(in the rows, 128 means zero)
Known rows, with every step that occurs
zililu bibo mitu: [138 107 106 139 122 125 122 142 112 141 106 131 116 123 146 109  89 127
 107 130 142 162 142 108  59 105 123 127 132 143 107 130 163  83  90 122
 176 136 127 169  95 109 166  91 144 181 159  34 167 109 118 181 105 128
 109  97 174 172 100 165 151 164 138  97 135 140 160 173 142 100 116 149
 142 125 148 154]
zililu nadis savob bibo: [131 138  62 145 127  95 106 150 153 139 127 175 119 118 123 128 113 103
 150 161 107 103 149 115  36 116 106 122 134 124 127 122 104  76  83 123
 163 164 112 180 102  66 140  74 134 150 129  39 128 116  96 136 112 111
 123  99 149 142 113 126  29 134 145  91 127 135 149 190 134 160 114 123
 117 166 138 139]
bibo zililu nadis: [173 112  65 136 155 129 112 129 141 100 126 149 125 121 155 153  69 138
 139 153 105 114 136 129  34 120 118 139 135 126 102 138 112  78 112 121
 169 143 122 159 107  90 149  69 151 134 148  43 120 119 157 155 114 130
 130  80 206 148 128 134  83 144 123  89 127 131 146 181 133 129 101 138
 104  94 134 148]
mitu bukob ligu bibo zililu nadis savob: [156 123  73 128 144 139 129 121 232 119 130 181 132 141  94 134 106 173
 121 126 122  87  93 141  78 139 119 139 133 162 122 129  71  71  67 111
 157 140 126 155 104  88 150  67 145 153 146  73 170 112 116 140 128 150
 115 102 194 137 109 114  26 152 131  91 101 127 149 176 140 126  99 115
 141 125 125 156]
sofi bibo mitu bukob: [163 141 101 151 103 140 132 151 117 167  98 126 121 122  82 102 114 177
  98 122 135 160 116 122  53 113 125 119 115 190 131 130 142  94 135 119
 176 110 128 149 133 103 165  95 147 129 187  42 149 103 127 164 129 126
 130 127 140 210  98 128 185 200 167 107 139 146 161 169 140 111 139 117
 179 123 131 162]
ligu bibo: [140 107 111 134 153 104 121 133  77 136  98 128 117  97 133 103 108 129
 124 155 134 131 113 114  74 126 117 101 144 118 109 109 153  92  97 128
 187 124 114 190 108  93 143  72 140 157 165  53 162 119 117 143  88 131
 140 129 168 149 119 119 152 185 152  96  96 132 140 161 127 106 120 125
 128 129 140 158]
nadis zililu: [144 136  51 122 152  98 109 123  94 141 109 147 123 111 130  93  95 116
 103 158  98 139  95 123  55 116 111 112 125 138 109 110 161  89 104 128
 172 140 119 187 157  95 130  70 149 139 160  39 143 124 140 130  97 119
 125 145 181 139 118 125  95 140 143  94 121 137 148 180 129 140 103 130
 117 121 122 139]
bibo zililu: [167 121  68 142 167 124 109 125  91 126 112 149 125 111 144 136  79 132
 135 152 104 138 122 125  54 110 122 125 132 142 106 123 168  89  99 121
 178 122 122 166 129 106 147  89 151 133 154  46 124 115 148 148 103 120
 126 109 185 164 122 130 127 157 136  92 127 138 123 162 139 115  89 142
 129  85 128 152]
sofi bibo ligu: [154 129 100 159 139 112 118 138  94 161 105 112 122 116 131 126 103 123
 141 125 106 141 153 115  51 103 116 122 128 157 106 122 135 100  65 118
 173 131 116 171 115  88 129 147 144 123 165  26 128 113 130 168 103 124
 144 125 136 168 115 135 153 173 150 102 122 135 127 154 133 108 112 134
 138 101 132 162]
bukob ligu bibo zililu: [150 108 100 142 168 145 122 122 131 105 103 141 126  98 149 120  83 155
 142 134 120 129  96 123  84 121 125 125 138 127  90 128 140  76  46 114
 178 122 117 166 122 105 141 107 140 148 154  69 159 114 124 151 104 153
 120 121 193 137 114 128 126 188 137  89 100 125 143 144 137 104  83 129
 142  97 131 151]
nadis savob: [140 136  75 138 164  92  95 130 110 137 118 159 117 124 110 112 110 103
 114 156 116 136 122 119  57 123 114 110 136 132 126 100 166  92 101 127
 175 130 118 182 142  84 137  62 150 142 144  33 152 116 114 136  91 104
 115 115 154 160 119 123  92 138 145  96 122 136 122 165 131 143  90 152
 129 128 126 129]
zililu nadis savob: [144 127  73 125 161  92  99 133 154 118 129 157 117 141 115 126 103 110
 119 166 116 106 132 123  40 130 109 121 127 116 123 116 114  81 109 129
 171 165 118 175  99  66 140  42 151 148 138  33 150 116 111 145 110 114
 124  94 187 145 121 126  63 124 135  96 121 130 135 183 130 147 108 139
 111 140 133 132]
sofi bibo: [146 146 114 147 137 117 116 147  64 160  99 126 121 104 122 105 116 130
 125 150 126 152 136 119  49 112 109 113 137 150 115 119 155  94 106 127
 183 128 114 174 102  76 136 103 142 121 180  28 132 116 141 153  96 117
 156 137 150 174 125 122 158 177 164 101 122 138 146 155 130 122 111 122
 128 118 137 157]
nadis savob bibo: [122 144  63 153 140  98 101 151 104 154 115 176 118 103 116 115 115 107
 143 153 100 137 135 108  58 107 110 113 129 139 133 109 168  91  73 123
 171 139 112 191 134  80 134  92 130 147 137  40 135 115  94 135 100 105
 117 126 121 161 111 116  60 152 154  93 131 142 125 172 138 156 108 134
 136 152 134 135]
sofi bibo savob nadis zililu: [148 155  36 152 121 140 122 153 104 142  92 161 118 129  89 112  96 143
 150 169  67 113 116 128  34  97 115 120  93 144 120 136  57  74  90 124
 173 123 111 161 156  61 126  60 144  93 168  27 129 113 144 166 121 111
 132 131 115 166 127 120  66 130 143  99 136 144 189 183 128 173  66  56
  88 128 138 151]
bukob ligu: [142 126 104 161 169 109 105 142 118 123 108 129 126  96 156  96  98 119
 117 148 114 132 117 123  54 121 114 132 130 121 106 109 165  96 101 125
 171 119 114 166 135 108 138 109 153 133 163  31 152 115 112 155 107 137
 137 132 220 134 111 138 145 161 141  90 114 128 140 153 134 122  93 172
 164 116 128 136]
bukob ligu bibo savob nadis: [139 105  95 182 142 144 124 152 142 107  91 146 119 110 118 112  90 148
 153 159 105  80 118 121  57 119 126 119 108  93 106 123  68  81  71 125
 177 100 102 156 130 100 136  81 143 120 159  46 165 111 105 179 123 142
 122 124 149 133 114 124 113 160 126  91 104 128 167 151 131 147  66 102
 132 134 147 141]
zililu bibo ligu bukob: [145  89 113 147 143 110 119 129 120 184 100 111 119  99 152 131  98 130
 112 100 115 111 168 106  74 115 116 115 134 161 112 116 147  97  23 120
 171 135 114 184  90  90 158 117 144 141 156  37 163 105 148 181 106 132
 149  96 183 135  94 134 120 170 132  91 102 140 130 169 150  87 130 166
 116 114 137 188]
savob bibo zililu nadis: [151 120  51 145 128 126 119 142 136 117 126 157 124 100 155 158  77 139
 171 159  92 114 146 120  34 103 116 139 132 136 107 146 120  71  80 116
 164 155 120 163 110  87 146 102 138 142 140  55 106 121 132 151 120 128
 137  87 172 145 119 141  50 161 134  87 130 140 148 184 140 139 102 108
 115 121 146 158]
mitu bukob ligu: [163 132 100 158 143 110 118 140 141 146 112 140 128 100 121  86 111 159
  97 128 126 124 107 135  59 131 116 126 122 163 126 100 159 108 121 125
 167  98 117 151 142 121 149  98 155 113 168  47 156 115 110 143 128 137
 141 138 224 135 105 127 143 168 147  91 112 135 143 155 138 127 126 168
 184 120 118 153]
ligu bukob mitu: [148 145 101 138 164 126 108 138 106 134 100  82 109  82 126  99 101 153
 101 129 146  99  93 119  73 140 120 121 155 141 107 100 186  95  97 134
 185 103 106 169 125  94 166  43 162 126 182  19 177  97 144 111 136 129
 163 134 193 148 102 117 198 190 158  91 108 137 137 159 155 101 127 166
 143 117 123 135]
sofi bibo savob: [144 138 101 167 140 137 113 153  76 140  88 134 118 128 100 124  97 153
 145 159 103 142 146 124  43 113 119 117 120 158 122 124 122  85 103 126
 183 121 114 157 125  87 139  85 146 113 190  34 140 111 151 159 109 111
 125 114 156 198 128 117 145 169 152 102 141 144 141 144 129 132  96 114
 125 106 140 160]

Rows
[145 117  69 168 132 103 115 148 102 171 110 138 119  95 158 130  90 111
 159 136  91 125 149 106  49  97 117 117 130 146 109 120 161 104  47 118
 164 127 110 182 139 113 136 160 134 133 133  34 118 117 108 164 104 125
 131 124 136 136 104 135 106 177 141  92 126 139 119 161 141 129 124 155
 166 119 133 158] : savob bibo ligu
[129 149  58 173 116 133 120 153 199 152 116 174 125 116 105 102 116 162
 120 122 121 131 105 122  73 114 128 124 104 177 136 120 147  85  83 114
 159 116 124 160 164 119 156 114 134 135 140  53 156 103  68 145 142 131
  88 130 132 173  80 136  84 172 151  93 142 139 147 173 152 148 115 150
 210 155 111 128] : nadis savob bibo mitu bukob ligu
[149 144 109 155 146 140 118 141 114 167  96  71 111  93 118 117 107 155
 128  95 130 105 118 121  74 126 120 121 143 177 107 118 143  96  35 122
 178 116 111 166 114  86 151 106 154 105 181  11 158  94 144 138 145 137
 173 126 149 166  97 117 212 207 162  98 116 137 138 155 158  95 124 154
 149 104 126 154] : sofi bibo ligu bukob mitu
[147 125  53 112  94 120 137 130 160 162 110 156 120 133 107  81 100 161
  73 112 124 162  98 120  67 110 121 125 110 199 124 126 151  84 105 115
 164 136 133 170 134 110 169  65 144 168 158  52 168 113 129 153 125 134
 100 119 176 170  88 152  92 152 139  99 134 148 177 191 144 110 136 121
 149 131 130 165] : nadis zililu bibo mitu bukob
[150 107 113 150 102 136 134 150 183 151 106 140 125 114 127  91 104 171
  88  97 142 151 123 124  69 119 125 137 111 176 119 125 153  89 103 114
 163 116 130 149 114 128 174 108 145 156 164  45 182 106 102 182 140 150
 109 111 210 156  80 155 140 174 137  93 127 140 170 162 148  99 119 168
 187 132 134 165] : zililu bibo mitu bukob ligu
[156 106 106 168 143 140 126 141 156 130  93 136 124 121  91 105  99 193
 117 129 135 114 101 131  76 141 126 123 118 159 125 110 118  90 101 120
 171  97 116 154 143 129 155  89 147 132 185  67 178 109 127 150 125 145
 110 137 208 149 103 108 122 186 140  93 103 135 141 133 135 119 110 132
 181 121 126 167] : mitu bukob ligu bibo savob
[152 106  46 131 110  98 126 133 145 158 113 160 120 120 156 108  98  90
 132 126  79 110 139 117  53  90 110 127 110 130 106 130 101  84  39 114
 155 147 116 181 128  76 135 112 141 132 117  23 139 121 113 189 117 133
 133 109 135  98 108 155  43 118 114  93 119 137 172 199 139 141 100 116
  85 133 146 170] : savob nadis zililu bibo ligu
[151 132  55 156 141 125 114 139  93 144 111 161 124  89 150 145  82 133
 161 154  93 140 137 115  54  96 119 123 130 150 110 129 173  86  71 117
 171 120 117 171 130  99 145 119 134 131 140  57 105 117 132 149 104 122
 119 113 142 160 114 131  77 173 143  88 132 145 122 163 146 123  97 130
 139 109 134 158] : savob bibo zililu
[144 120  52 131 115 128 127 136 165 158 106 118 111 107 139 103  98 124
 121  96  95  70 104 121  80 114 117 127 133 143 102 125 113  85  17 116
 163 127 106 175 121  76 156  76 152 120 138   9 172  99 124 147 154 143
 161 110 147 101  84 138  89 146 126  89 109 140 181 195 165 129 106 132
  93 140 131 154] : savob nadis zililu bibo ligu bukob mitu
[130 119  81 174 136 109 117 134 108 182 104 113 120  75 145 139  96 135
 143 118  91  87 155  99  67 106 122 105 127 165 118 115 155 100  21 120
 170 120 106 187 131  94 144 139 136 127 148  44 121 106 131 164 113 128
 145 122 142 137  92 112 104 192 145  87 111 141 120 169 153 116 141 162
 144 126 125 168] : savob bibo ligu bukob
[126 130  50 150 125 121 115 150 180 121 125 170 114 136 125 132  98 132
 144 146 114 114 142 111  39 111 121 125 117 125 126 134 102  63  86 120
 164 163 123 169 124  80 153  78 131 173 120  35 136 109  90 162 128 117
  97  91 121 171  99 142  51 143 137  95 152 135 164 200 140 151 110 116
 133 159 141 120] : zililu nadis savob bibo mitu
[141 109  59 122 135  98 119 119 139 167 113 151 123 130 155 108  86 102
 117 123  82 143 135 116  67 101 111 130 127 163 107 125 141  87  32 115
 158 156 122 190 115  94 130 115 140 163 145  34 149 118 137 163 103 132
 111 112 185 119 109 153  59 138 123  97 119 136 149 171 139 113 104 146
 107 118 134 171] : nadis zililu bibo ligu
[125 132  61 154 139 127 107 150 199 149 123 122 109 110 127 144 105 137
 152 112 111  57 129 116  65 130 116 131 142 150 116 124  99  76  12 121
 156 148 108 172 102  76 154  92 145 138 129  18 155  95 106 116 165 128
 138  93 139 131  88 125  74 162 142  89 123 134 131 185 162 138 128 144
 135 146 125 134] : zililu nadis savob bibo ligu bukob mitu
[153  99  88 163 117 128 116 156 110 132  99 162 112 125 124 124  95 128
 140 162 102 112 163 120  35 105 118 124 117 112 119 126  98  83  95 126
 176 109 109 163 109  80 153  64 149 121 150  31 154 115 122 194 118 117
 136  84 149 140 118 146  86 139 120  92 131 146 153 168 136 149  88 115
  99 134 162 168] : zililu bibo savob nadis
[163 118  67 178 144 123 108 152 106 116 102 146 115 120 112 127  84 131
 144 180  93  93 142 119  25 110 123 116 111 106 117 117  96  88 126 129
 178  98 104 157 162  94 144  53 154 104 154  27 141 111 123 174 126 112
 130 104 139 152 122 125 106 137 127  91 128 141 147 171 132 159  77 119
 124 123 145 138] : bibo savob nadis
[154 120  88 152 171 129 109 131 133 144 107  79 112  95 137 123  92 143
 117 107 128  91 109 116  75 135 125 123 143 152 103 105 163 102  50 125
 171  98 107 168 132 106 159  93 163 122 166  11 171  93 135 126 145 136
 153 123 178 136  96 122 197 189 142  91 108 136 120 154 160 100 127 181
 159 101 121 139] : bibo ligu bukob mitu
[156 123  40 125  80 125 141 146 165 159 109 165 120 125 103  82 111 150
  87 118 113 125 110 123  55 101 121 124 101 164 130 136 109  83 105 115
 161 116 127 161 148  92 168  52 143 140 146  49 159 114 107 183 136 134
 121 117 134 150  89 148  65 134 130  97 132 146 202 224 147 137 125  99
 124 158 140 164] : savob nadis zililu bibo mitu bukob
[120 131  60 165 153 105 107 131 140 184 112 143 120  98 124 140 108 127
 147 118  93  90 153 105  74 110 118 102 122 166 125 108 140  92   8 120
 168 135 109 191 136  80 143 117 129 132 125  44 137 101 109 160 109 116
 120 116 122 139  91 104  52 158 146  90 116 141 111 176 151 132 116 147
 136 133 121 151] : nadis savob bibo ligu bukob
[132 119  55 154 140 143 126 143 157 107  94 165 119 117 115  96  83 142
 149 155  91  82  93 127  59 113 123 118 101 109 106 125  67  67  58 121
 169 118 109 166 160  92 127  55 140 129 155  49 165 118 112 163 125 143
 112 130 153 118 109 120  60 141 124  93 106 130 186 174 129 163  55  80
 108 141 133 131] : bukob ligu bibo savob nadis zililu
[145  96  96 136 159 144 127 126 178  93 114 145 128 108 153 137  74 151
 146 138 122  98 110 130  65 128 120 149 131 118  94 137  74  69  57 113
 169 151 119 156  81  87 143  94 144 159 155  64 152 119 127 148 120 162
 125  93 219 125 117 134  88 166 123  88 104 118 165 167 134 105  84 115
 120 109 139 151] : bukob ligu bibo zililu nadis
[158 145  82 139 143 143 119 133  82 143 106 147 126 110 122 135  95 150
 143 139 103 156 130 128  56 101 118 129 134 163 111 134 152  86  83 115
 179 128 121 164 111  80 136 113 143 118 174  50 122 113 157 154  96 120
 147 112 161 186 130 129 140 174 154  99 132 140 140 157 138 105  92 108
 115  84 133 164] : sofi bibo zililu
[129 147  58 160 150 124 106 146 151 160 113 121 109  99 116 131 110 137
 145 107 110  90 123 110  83 118 122 120 145 162 121 107 158  90   8 119
 160 120 104 179 136  89 154 103 142 120 140  26 162  91 101 112 149 118
 131 124 114 142  84 119 104 181 151  87 121 141 111 158 165 129 122 160
 152 137 114 128] : nadis savob bibo ligu bukob mitu
[155 103  92 158 167 108 109 117 113 164 106  97 118  92 142 132  94 134
 107 120 108 100 145 110  68 121 122 112 130 153 112 106 141 103  54 123
 175 115 110 178 138  94 150 103 152 125 154  30 146 101 143 170 112 129
 149 123 183 136  97 110 144 176 135  91 104 135 115 173 149 106 123 166
 141 101 124 163] : bibo ligu bukob
[155 132  43 125 167 121 100 118 178 106 136 175 122 155 119 156  81 131
 136 159 103 104 128 129  42 124 115 135 135 130 115 134 106  70  96 121
 164 160 126 162 104  72 144  55 150 148 128  43 137 112 134 140 112 115
 109  79 176 160 126 127  18 120 124  93 133 133 128 184 136 137  91 122
 103 107 132 131] : bibo zililu nadis savob
